What can hang from each mark
Z668: Z502 Z718
Z502: Z414 Z718
Z718: Z414 Z502 Z668 Z948
Z948: Z718
Z414: Z502 Z718
Z345: Z718

Each row was made from one small tree. The marks that hang from a mark follow it in brackets, in the order of their numbers. Every link used is in the known rows. Write each row's tree.
Known rows
Z948(Z718(Z414(Z502) Z668)): [ 2.72  1.78 -2.27 -0.69  4.61  3.19  0.51  0.15 -1.67  0.82  1.51 -2.51
 -1.93 -0.61 -1.05 -1.14 -0.67  1.48  2.40]
Z345(Z718): [ 5.57  3.67 -0.83  3.25  6.52  3.77 -1.54  1.75 -2.10  2.78  4.27 -3.28
 -3.71  0.29  2.42 -1.30  0.09  5.28  2.58]
Z668(Z502): [ 6.93  1.49 -1.27  2.24  5.50  6.72 -0.94 -0.06 -3.81  2.12  2.56 -4.10
 -3.27  0.45  2.92 -2.84 -0.01  3.09  0.46]
Z948(Z718(Z414)): [ 4.16  2.45 -3.03  1.46  5.40  5.29 -2.14  2.82 -3.82  2.44  2.48 -2.19
 -2.15 -0.99  1.38 -1.50  0.00  1.70  2.38]
Z414(Z718(Z668)): [ 5.96  2.49 -0.89  0.85  7.78  3.73  1.66  0.81 -3.27  1.41  2.45 -1.42
 -1.27  3.78 -1.17 -3.60  0.94  2.36  1.74]
Z345(Z718(Z414 Z502 Z668 Z948)): [ 2.52  4.71  0.10  3.85  0.87  2.66  0.52  0.26  1.83  0.76  1.51 -2.08
 -2.37 -2.48 -0.29  1.77  2.82  2.75  4.61]
Z668(Z502 Z718): [ 6.03  1.87 -1.47  1.03  5.09  6.00 -0.31  1.11 -1.60  0.46  1.67 -4.87
 -3.87  0.27  4.30 -1.73 -1.60  3.64 -0.95]
Z718(Z668): [ 6.31  2.82 -0.61  2.12  7.04  4.70  0.43 -0.14 -2.39  2.66  1.88 -1.55
 -2.35  2.97  0.15 -3.10  1.53  1.25  1.70]
Z718(Z414 Z668(Z502) Z948): [ 4.55  2.15 -2.26  1.29  1.15  6.16  0.78 -0.76 -1.05 -0.30 -0.32 -3.63
 -1.36 -0.48 -0.85 -0.35  2.72 -0.52  1.15]
Z345(Z718(Z414(Z502) Z668 Z948)): [ 2.54  3.20 -0.60  1.34  1.02  1.84  1.07 -0.12  1.64 -0.96  2.42 -3.62
 -2.06 -1.52 -2.26  1.11  2.09  3.23  3.89]
Z718(Z502(Z414) Z668 Z948): [ 5.14  4.07  2.80  6.16  2.34  3.30  0.45 -1.22  0.19  2.40  1.20 -0.71
 -3.20 -1.90 -0.40 -2.09  4.35  0.56  3.87]
Z718(Z502 Z668): [ 5.60  3.07  0.96  3.46  6.01  3.56  1.29 -1.29 -1.12  3.50  2.08 -0.89
 -2.74  0.81  1.16 -1.96  1.42  2.11  2.84]
Z718(Z414 Z502 Z948): [ 4.21  1.80  0.68  5.72  1.33  4.14 -1.09 -0.07 -0.82  2.53  2.19 -2.05
 -2.10 -2.76 -0.18  0.31  3.38  2.10  4.82]
Z414(Z718(Z502 Z668)): [ 5.43  2.50  0.42  2.48  6.49  2.75  2.42 -0.34 -2.34  2.25  2.22 -0.79
 -1.84  2.14 -0.20 -2.56  0.68  3.48  2.90]
Z414(Z502 Z718(Z668 Z948)): [ 4.51  0.57  0.92  1.23  5.04  1.22  3.10 -1.51 -1.57 -0.29  2.59 -3.05
 -0.81  2.52 -3.62 -2.28  0.96  2.39  1.86]
Z502(Z718): [ 5.98  3.75 -0.07  3.77  7.85  5.05 -0.93  1.45 -4.30  3.95  3.77 -2.96
 -3.95  0.08  2.00 -4.72  0.99  2.72  3.26]
Z668(Z502 Z718(Z414 Z948)): [ 4.24  1.57 -2.16  1.55  0.29  6.18 -0.68  1.46 -0.13 -0.69  0.32 -5.28
 -2.36 -1.95  1.69  0.87  0.72  1.62  0.28]
Z414(Z502(Z718(Z668))): [ 4.84  3.52  0.21  1.11  7.18  2.76  2.03 -0.49 -2.35  2.11  3.36 -3.25
 -3.42  1.09 -0.47 -4.35  0.22  2.86  3.11]
Z502(Z718(Z668 Z948)): [ 5.23  3.88  0.30  3.64  6.03  3.52  0.82 -0.21 -2.34  2.16  1.96 -3.02
 -3.00  1.11 -0.72 -3.72  2.47 -0.35  3.02]

Which tree is each row?
[ 4.27  3.71 -0.32  4.42  3.32  5.16 -1.16  1.89 -2.69  2.46  2.61 -3.62
 -2.62 -2.09 -0.70 -2.30  3.21  0.96  4.49]
Z502(Z718(Z414 Z948))
[ 5.21  2.97 -3.20  0.10  3.13  7.06  0.77  0.21 -1.96  0.58  0.28 -2.93
 -1.89  0.37  0.47 -1.53  1.40  1.33  1.01]
Z718(Z414 Z668(Z502))
[ 3.71  4.73 -1.04  2.87  3.23  4.65  0.62  1.04 -1.73  1.52  1.06 -2.55
 -2.18 -0.75 -1.91 -2.40  3.23 -0.49  4.14]
Z502(Z718(Z414 Z668 Z948))
[ 5.34  0.97  1.81  5.47  4.53  2.30  0.74 -0.30 -2.32  2.00  3.14 -2.27
 -1.94  0.33 -0.36 -1.52  1.70  3.46  3.24]
Z414(Z718(Z502 Z948))
[ 4.36  2.50 -1.18  2.65  2.24  4.82  0.23  0.21 -0.86  0.99  0.45 -1.85
 -0.90  0.32 -2.62 -0.44  3.55 -0.80  3.18]
Z718(Z414 Z668 Z948)
[ 4.67  3.74  0.02  3.45  4.60  2.34  0.18 -0.09  0.02  0.74  2.46 -3.34
 -2.85  1.04  0.20 -0.72  1.78  1.80  2.32]
Z345(Z718(Z668 Z948))
[ 4.72  3.60 -1.24  2.31  3.32  3.93  0.32 -0.92 -0.51 -0.61  1.62 -5.27
 -3.26  0.23  1.36 -0.64  0.51  2.02  0.47]
Z345(Z718(Z668(Z502) Z948))
[ 6.15  2.48 -2.03 -0.35  6.14  5.21  1.60 -0.37 -3.49 -0.17  1.64 -3.03
 -1.89  3.19  0.43 -3.67 -0.31  2.46 -0.46]
Z414(Z718(Z668(Z502)))
[ 4.02  0.26  0.18  2.75  1.33  3.92 -0.54 -0.08 -0.82  1.11  2.70 -3.85
 -1.43 -1.26 -2.13 -0.31  2.62  2.43  3.81]
Z718(Z414(Z502) Z948)
[ 4.47  5.19  0.48  3.51  5.56  2.32  0.64 -0.21  0.14  2.38  3.12 -1.72
 -4.24 -0.31  2.15 -0.62  0.38  4.68  3.25]
Z345(Z718(Z502 Z668))
[ 3.30  1.28 -0.41  1.56  1.60  3.11  1.46 -1.33 -0.06  0.08  1.42 -3.07
 -0.89 -0.21 -3.35 -0.38  2.69  0.66  3.38]
Z718(Z414(Z502) Z668 Z948)
[ 3.02  0.43 -0.35  1.66  0.68  3.34  0.07  1.04  1.26 -0.45  1.97 -4.38
 -1.91 -1.89 -0.97  1.10  0.69  2.68  2.61]
Z668(Z718(Z414(Z502) Z948))
[ 5.83  2.22  1.02  4.94  3.71  4.02 -0.57  1.94 -2.79  1.57  2.96 -1.95
 -1.94 -0.16 -1.15 -3.81  3.90  2.15  2.99]
Z502(Z414(Z718(Z948)))
[ 3.46  2.06  0.53  4.30  0.53  3.79 -0.21  1.03  1.40  1.31  1.22 -2.86
 -2.59 -3.06  1.09  1.39  1.46  2.42  3.47]
Z668(Z718(Z414 Z502 Z948))
[ 4.09  5.94  2.39  6.15  2.05  2.02  0.25 -0.12  1.73  1.69  2.34 -1.86
 -4.32 -3.03  0.94 -0.61  3.83  2.87  4.42]
Z345(Z718(Z502(Z414) Z668 Z948))
[ 4.02  2.03 -1.65  0.24  3.34  4.04  1.54 -0.17 -0.76  1.26  2.14 -2.43
 -1.41  0.45 -1.84 -1.30  1.64  2.29  3.22]
Z718(Z414(Z502) Z668)
[ 4.71  2.86 -0.01  2.12  7.37  2.75  0.17 -0.71 -2.36  3.07  1.59 -1.03
 -3.43  0.11  2.07 -2.06 -0.99  1.16  2.10]
Z948(Z718(Z502 Z668))
[ 4.70  3.72  1.16  4.94  5.32  3.70 -1.97  1.43 -2.39  4.09  2.80 -0.97
 -4.74 -3.33  3.61 -2.95  0.59  2.52  3.09]
Z948(Z718(Z502(Z414)))
[ 3.26  1.39 -1.99  0.61  4.50  3.86 -1.03  1.49 -3.28  1.76  3.40 -3.35
 -2.34 -1.78  0.62 -1.05 -1.00  3.21  2.54]
Z948(Z718(Z414(Z502)))
[ 4.63  1.74  1.72  3.93  4.95  2.41  0.20 -0.68 -2.86  2.06  4.41 -4.99
 -3.48 -1.41 -0.32 -3.49  1.20  2.76  3.49]
Z414(Z502(Z718(Z948)))
